What can hang from each mark
P: G
G: E P
E: G J
R: T
T: R
V: R
J: E Q R
Q: G J

Known rows, with every way that one mark hangs from another
(Q J): [ -3  -5   1   1   1   0   0   6   5  -8  -3   1   2  -7   0   5   3  -1
   8 -11   9   3   3   7   1   3   2 -12   2  -7  -6   0   3  -6  -6   7
   0  -4  -2   6   5  -5 -10  16 -11  -1  -9   5   2 -14  -7   1   0  -1
  -5   6   3  -6   9]
(R T): [-12  -8   0   8  -3  -1  -6   0 -10  -4  -3   2 -18   1   1   1   4   0
  -8   9   5  -1  -8  12   2   0   7  -8   2   5  -5  -5   2  -4  -3 -13
   2   1  -9  -5   4   2   3   9   1  -6   5   1   2  -6   0  -7  -5   0
   9 -13  -3   4   1]
(J E (Q G) R): [ 15   6   0 -14 -12  -1 -14 -16  10   3  -2 -11  13  11   3  12   0 -12
 -20  -5  13   3   1  30   4  -2   4 -27  11  15   2 -18   3 -11  -1  11
 -18 -31   1  -9  -6  -4  -4 -37 -14  -9  20  -8  -3  12  -6  13   0   3
   4   1   6 -23   5]
(E (G P) (J R)): [ 21   2   3 -14  -6   1  10 -15  12  -8   3 -10  -2  19 -10  12   0  -1
  12 -17  14   9  10  17   5  -4 -23 -10   2   6  11  -1   4   1  -8 -19
  -4  -2  29   6  -2  -2 -14 -30  -3  11 -13  10  -7 -16  -7  13   7  22
 -14   3   7 -10   1]
(P (G (E (J R)))): [  7  -2   2   0 -10   2  18 -14  14  -9  -3 -17  15  15  -4  12  -3  -8
  12  -6  25   5   6  20   0  -5 -27  -6   4  13   1  -3  -6   1   0  21
   1 -11  16  15 -12   2 -12 -19 -10  11  -6   4  -7   1  -6  11 -13   7
   0  15  -5 -20  -8]
(G (E J)): [  1   3  -1   3  -6   2   0   0   6 -13  -3 -14  15   1  -5   8   5   1
   2  -7  17   4   9  10  -2  -3 -19  27   1   9  -2   7   0   2  -1   6
   4  -4   6  14   1   2 -16  -8  -5   6  -1   9  -4   1  -5  10  -1  13
   0  10   0  -7  -3]
(V (R T)): [-11  -6   0   5  -7  -1  -7  13   1   6  -4   2  -8  -5   1   0   7  -8
  -5  -7  -2  -1  -2  16   7  -5   6 -26   2   8   0   1   2 -10  -3 -31
   0 -27  12  -6   0   3   7  13   6   4  12   0   0   1  -4  -5 -22  -3
  19   0   1   8  -6]
(G (E (J (R T))) P): [  3  -2   0   2 -13   1   2  -1  23 -13   1 -21  11   9 -10  12   6  -5
   2 -13  24   5  12  28   3   2 -11   8   5  18   7  -8   0  -5  -2   1
   9  -4  15   5   4   4 -13 -20 -10   5  -1  16  -2  -3 -13   7   3  28
  -7   7  11 -11   7]
(J E): [  4  -2  -1   1   1   0  -7   2  -2  -8  -1  -9  -2   1   4   1   6   3
 -12   2  13  -5   9  -5   4  -3  -2   9   1   4  -8  -3   3  -3   1   1
  -6 -15  -4   0   3  -3   5 -23   1  -3   8   1   1  11   4   1   1   5
   2   6   9  -1   3]
(Q G J): [  3  -7   1  -7  -6  -1   4   8   6   8  -8   1  -2   4   1   9   4  -6
   2  -1  11   8   0  24  -7   7  -3  -6   5  -4  -1   0   0  -7 -12   1
  -9   1   1  -2   2  -5  -2  14 -13  -9  -5   3   5 -25  -1   0  -7 -12
 -10  13   4 -14  15]
(E (G P) (J (R T))): [ 13  -4   3  -7  -9   0   3 -16   3 -11   1  -9 -17  16 -10  12   4  -1
  10 -13  19   9   3  25   7  -6 -22 -14   4  11  10  -5   6  -4 -11 -31
  -5  -1  23   3   0  -1 -12 -19  -5   6  -6   9  -3 -20  -8   9   2  23
  -7 -13   5 -12   1]
(Q (G E P) (J (R T))): [  4  -7   4  -5 -13  -1  -1   9  22   3  -5 -16   8  12  -5  18   7 -14
  -1 -15  27  10   6  51  -5  10   1 -12  10  13   3 -18  -1 -16 -14  22
  -5 -16   8  -6   5  -2  -7  -2 -15  -2   4  14   7 -23 -15   2  -3   8
 -14  17  15 -22  21]
(Q (G P) (J E (R T))): [  6 -10   3  -9 -11  -2  -2   6  16  -4  -6 -12 -10  17   0  15  14  -8
  -9 -12  30   4  11  42   5  11   3 -25  10   9  -2 -17   6 -19 -11  -8
 -14 -19   6  -9   1  -7   0 -15 -19  -7   5  10   8 -22  -7  -1  -1   1
 -14  10  20 -24  25]
(E G (J Q R)): [ 17   8   3 -14 -11   0  -4 -28   2 -11   2  -4  10   4  -8  16  -5  -6
   7 -16   7  12  -1  23   5 -11 -22 -21   5   8  10   0   4   1 -10   0
  -8 -12  17   5   1  -3 -24 -21  -8   4  -3  -4 -12   0 -10  22  -2  17
   4 -15  -4 -14  -9]
(E G (J R)): [ 18   2   3 -12  -5   0   6 -21   5 -10   0  -6 -13  16  -8  12   2   1
  10 -17  18   6   2  13   7 -15 -33  -7   1   5   5  -1   3   1  -8  -5
  -7 -18  17   7 -10  -1 -18 -14  -3   9  -4   5  -9  -9  -8  15  -4  15
  -8  -7  -2  -8 -10]
(G P): [  7   1  -1  -2  -1   0   8   8  10   3   4  -4   4   2  -4   0  -2  -1
   6  -2   0   4   8   2  -1  12   6   0   0   1   9   0   0  -2   0 -12
   4  16  12  -1  12  -1   3 -10   1   4  -5   3   2  -4  -2  -1   9   7
  -4   6   7  -2  12]
(P (G (E (J Q (R T))))): [ -2  -2   3   1 -17   1   8 -21   4 -14  -5 -14  23  10  -4  16  -6 -17
   1  -3  20   8  -2  35   0  -3 -16 -23   8  20   1 -11  -3  -4  -2  13
   0  -3   9   9   2   2 -12 -16 -13   2   2  -2  -7   5 -11  15 -15   7
  17  -2  -9 -25  -8]
(P (G E)): [  0  -4   3   5  -2   1  13  -2  -7   5  -3 -12  19   7   0   5  -6  -8
   4   3  15   1   3  15  -7  -4 -11   3   0  10  -1  -5  -9   2  -1  27
  -3  -3   4   5   1   0  -2 -10   2   7   1  -1   0   5   5   5 -15  -8
   8  22  -6 -15  -7]
(P (G (E (J Q)))): [  3   2   1   2 -13   3  15 -13  -1  -5  -3 -16  34   1  -4  10 -10 -13
   6   8  13   8   1  22  -7  -2 -18  -3   5  11   5   0  -5   1  -2  17
  -2  13  13  14   9   0 -10 -17  -6   5  -5  -4  -7   4  -2  16  -7   1
  17  11  -8 -21  -7]
(T R): [ -2  -5  -2   3   1   2  -5  -1  11 -10   3  -2 -13  -1   4   2   8   2
  10 -11  -1   4  -1  11   0  -5   0  -3   2   6   2  -3   9  -7   4 -27
  -5  -1   1   1  -2  -1  -8   7  -7   2   1   4  -1  -5  -4   4  -8  -4
  16   5   6   5  -3]

Rows
[ 14   1   1  -5  -8  -2 -21 -17  -9 -12   5 -14   3   0   0  12  -1  -9
 -11 -10  15   6   5  29   9  -7  11 -34   9  21   3 -25   7 -13  -9  -3
 -14 -26  10  -9   8  -7  -5 -38   0  -3  21  -3  -3  15  -5   9   6  15
  15 -12   7 -15   7]
(J (E (G P)) Q (R T))
[ 10   5  -1  -7 -13  -2 -12  -6  -6   2  -3  -9  21   3   4   6  -1  -9
 -16   8   5   3  -2  20  -4   1   7  -4   8   9   0  -2   0  -8  -3  -2
 -16  -7   1  -6  10  -5   6 -24  -7 -15  16  -9  -3  10   3   9   0  -4
  11   1   0 -14   7]
(J E (Q G))
[ -4  -6   3   5 -12   2  16 -13   6 -12  -6 -15   6  17  -5  13   0 -11
   7  -2  27   4   1  28   3  -7 -23  -9   5  17  -2  -9  -3  -2  -2  12
   0 -11   5   8  -7   3 -12 -13  -7   5  -3   5  -2  -4  -6  10 -14   6
  10   6  -8 -20  -7]
(P (G (E (J (R T)))))
[ 18   5  -3  -6  -4  -1 -15  -7 -16  -6   5 -12  20  -4   1   7  -4  -6
  -7  -1   4   5   9  11   0   3   7  -8   4  10   4  -5   3  -6  -8  -5
 -14  -3  15  -3  21  -9  -1 -35   9  -2  12  -6  -3  17   4  11   7   5
  11   3   5 -12  10]
(J (E (G P)) Q)
[ 20  -2   0  -9   1  -1  -2  -3  10 -14   1 -13   1   5  -2  14   6   1
   3 -23  30   4  19  14   8  -3  -8 -19   6   3  -3 -12   6 -12 -12  10
 -13 -34  13   1  -1 -10 -13 -23  -7   3   0   7   5  -3  -4   7   8  11
 -13  18  14 -19  13]
(Q (J (E (G P)) R))
[  9   8  -2   0 -14   3  -2   0  12  -7   5 -17  40  -5  -8  10  -4 -10
   5  -7   8  10  12  19  -5  14  -2   7   4  13  12   5   2  -2  -2  -3
   6  19  21  10  23  -1 -15 -21  -7   7  -4   6  -5   8 -11  13   4  22
   2   9   2  -9   8]
(G (E (J Q)) P)
[  2  -9   4  -9 -14  -1   4   8  20   7  -6  -3  -8  13  -3  13   9 -12
   1 -12  18  10   4  44  -1  14   3 -26  10   5   2 -15   4 -15 -13  -5
  -7  -4   8  -9   1  -5  -5   3 -14  -6  -2   7   6 -32 -12   0  -2   6
 -17   5  15 -22  22]
(Q (G P) (J (R T)))
[  7   4   3  -6 -16   2  15 -20  10  -6  -2 -16  34   8  -5  13  -9 -14
   8 -12  19   8   4  26  -1  -5 -15 -16   7  17   4  -6  -5   0  -2  23
  -1  -7  14  14   0   0 -17 -25 -14   6  -2  -2  -7  10  -8  19  -9   8
   9  11  -8 -25  -9]
(P (G (E (J Q R))))
[  7   7   2 -10 -15   2  -3 -20  21 -14   1  -3  17   2  -6  10  -2  -9
   8 -16   7   9   0  16   7  -3  -4 -22   8   7   7   2   3  -3   1  -7
   2  -4   9   8  -3  -1 -21 -16 -17   4  -3  -3 -11   5 -18  17   0  20
   5 -19  -1 -10  -5]
(E (J Q R))
[  5   2   0   0 -19   2  -5  -6  15 -15   3 -16  25   2 -10  15  -1 -14
   3 -15  16  11   8  33   2   6   0  -5   9  21   8  -9   2  -6  -1   2
   7   0  19   5  15   1 -16 -26 -11   5   3   8  -5   5 -18  13  -1  29
   4  -2   7 -16   8]
(G (E (J Q (R T))) P)
[ 24   4   0  -9   2  -1  -7 -12   4  -6   5 -14  -3  15  -2   9   5   1
  -6 -16  24  -1  17  14  10  -6 -12  -8   4  10   2 -11   4  -7  -6   2
 -15 -29  17  -4  -8  -5   1 -42   4   4   9   5   0  10   1   5   9  14
  -7  15  14 -13   7]
(J (E (G P)) R)
[ 11   7   0  -5 -15   0 -11   2   1  12   0 -13  37  -3  -5  10 -11 -17
  -8   2  -5  10   3  35 -13  16   6   3   7  13  12  -4  -5  -5  -7  11
  -5  15  14  -7  20  -3  -2 -17  -3  -6   9  -2  -3   4  -5   7  -1   3
   1  13   1 -16  13]
(J (Q (G E P)))
[  8  -7   0   0   5  -1  -6   0 -13 -16  -2  -8  -5  -4   2  10   7   3
  -2  -7  21   2  12   5   4  -4 -11   1   2  -2 -10  -5   5  -8 -12  14
 -15 -26   2   4   5 -10  -8  -9   1  -3   0   4   5  -6   8   5  -2  -3
  -5  15   5 -12   6]
(Q (J (E G)))
[  3  -9   2  -2   2  -2 -12  -5  -4 -22  -5 -10 -17   5   2  14  14  -1
  -3 -15  31   0   8  23  11 -13  -6 -22   6   7 -10 -19   6 -15 -14  14
 -15 -42  -5  -2  -3  -7 -10 -14  -8  -6   8   6   4  -6  -4   5  -6   3
   0   0  11 -13   6]
(Q (J (E G) (R T)))
[  7   3  -2   1  -8   3   9   3  14  -4   3 -17  21   2  -9   9   3  -3
   4  -9  16   6  18  11  -4  13 -13  24   0  10   6   7   1   0  -1  -2
   8  16  22  11  13   2  -8 -22  -2  14  -8  13  -2  -1  -7   7   6  21
  -5  21  10  -8  12]
(G (E J) P)
[ 13   0   4 -10 -11   0   1  11  26   7  -3 -16  19  13  -6  17   5 -12
   5 -22  24  10  13  44  -5  13  -8   0   8   7   5 -11  -1 -12 -10  23
  -6 -14  16  -2   0  -5 -13  -9 -16   2   0  12   5 -18 -12   6  -3   7
 -23  28  16 -21  21]
(Q (G E P) (J R))
[  9   9   0  -6  -9   0 -17 -11  11 -13   3  -9  18   1   3   9  -1  -9
 -13 -16  12   0   7   9  10  -8  11 -29   9  13  -3 -19   4  -8   1  16
  -8 -35   1  -2  -6  -6  -5 -34 -10  -4  19  -9  -6  25  -8  13   7  13
  11  -6   6 -15   2]
(J E Q R)
[  0 -12   3  -6  -8  -2  -7   4   9  -7  -9  -9 -12  11   3  15  16  -8
 -14  -8  30   3   4  37   7   0   0 -21  11   8 -11 -16   3 -20 -11   7
 -17 -32  -5  -6  -8  -4  -1  -6 -20 -13   9   6   6 -17  -5   2  -9  -4
  -6   3  13 -20  14]
(Q G (J E (R T)))
[  7   4   2  -6 -20  -2 -15  -4  10  12   0 -13  23   6  -5  15  -6 -20
  -9  -8   8  11  -4  51  -4   9  14 -27  13  22  11 -20  -2 -13  -7  11
  -6  -6  10 -13   9  -1  -3 -16 -11  -8  18   0  -3   2 -14   8  -3  12
   6  -5   5 -17  12]
(J (Q (G E P)) (R T))
[  7  -2   3  -6 -18   1   4  -2  18   3  -4 -19   7  24 -10  17   6 -11
  -3  -7  24   8   4  40  -3   7 -15   5   7  17   9  -3  -1  -8  -8  -4
  -2   1  16  -2   3   3  -4 -20 -12   0   3  14  -2 -17 -11   5  -3  16
 -11   9  10 -16  12]
(Q (G (E (J (R T))) P))
[ 16   8   3 -17 -20   2   8 -14  27   0   1  -6  16   9  -8  12  -4 -14
   3  -9   7  14   1  33   0   8 -10 -23  10  10  15  -1   3  -6  -4 -18
  -4   7  21   1   3  -2 -13 -21 -18   1  -4  -1  -6  -8 -17  15   4  18
  -5  -8   5 -19   8]
(E (J (Q (G P)) R))
[  7   5   1 -11 -19   2   6 -13   6   1  -4  -2  15   7  -6  11  -3 -10
  -2   6  -2  11  -9  26  -6   5 -10  -6   5   4   8   9   2  -1  -6 -18
  -4  22  12   5  10  -2 -13  -8 -11  -9  -7  -5  -7  -8  -8  14  -4   5
   4  -9  -4 -15   3]
(E (J (Q G)))
[ 13   6   3 -15 -21   1   2 -19  21  -1  -2  -2  16  12  -6  14  -2 -13
  -2 -11   6  12  -4  32   1   1 -12 -21   8   8   8   0  -1  -5  -3  -7
  -7  -4  16   2  -4  -1 -17 -18 -20  -2  -3  -3 -11  -7 -14  17  -3  14
  -6 -11  -2 -17  -4]
(E (J (Q G) R))
[ 13   8   3 -13 -16  -2  -9 -17  16  12  -1   0  20  12  -1  10  -4 -16
  -7 -10  -1   9  -7  35  -1   3   1 -30  12   9   6 -11  -2  -7  -5  11
  -9 -14   7  -8  -7  -3  -5 -16 -13  -5  13 -10  -9   3 -12  11  -4   3
   0 -11   1 -16   0]
(J (Q G) R)
[ 20   8   0 -11  -5  -2 -21 -26  -6 -14   4 -12  17   1   1  13  -3  -6
  -9 -15  15   3   3  17   9 -15  -2 -19   8  14   0 -19   5  -6  -8  19
 -17 -38   6  -3  -1  -8 -13 -40  -2  -4  20  -9  -8  21   0  17   2  11
   9  -7   2 -15  -6]
(J (E G) Q R)
[  1  -4   3   2  -8   3  23  -8   1  -7  -5 -16  21  12  -3   9  -1  -6
   9   3  17   4   6  14  -6  -4 -24  12   1  10   0   4  -6   5  -1  11
   0   6  12  15   4   2  -9 -16  -4   7  -7   3  -1  -2   0  12 -10   0
   7  20  -8 -16  -6]
(P (G (E J)))
[ 19   1   2  -6  -4   1  12 -12   1  -7   2  -7  -4   7 -10   9   0   2
  14  -1   8  10   8   9  -1   4 -22  11  -1   2  13  12   4   1  -9 -35
  -5  18  27   7  10  -3 -12 -18   3   9 -17   7  -2 -17  -1   8   5  13
  -6   1   2  -6   2]
(E (G P) J)
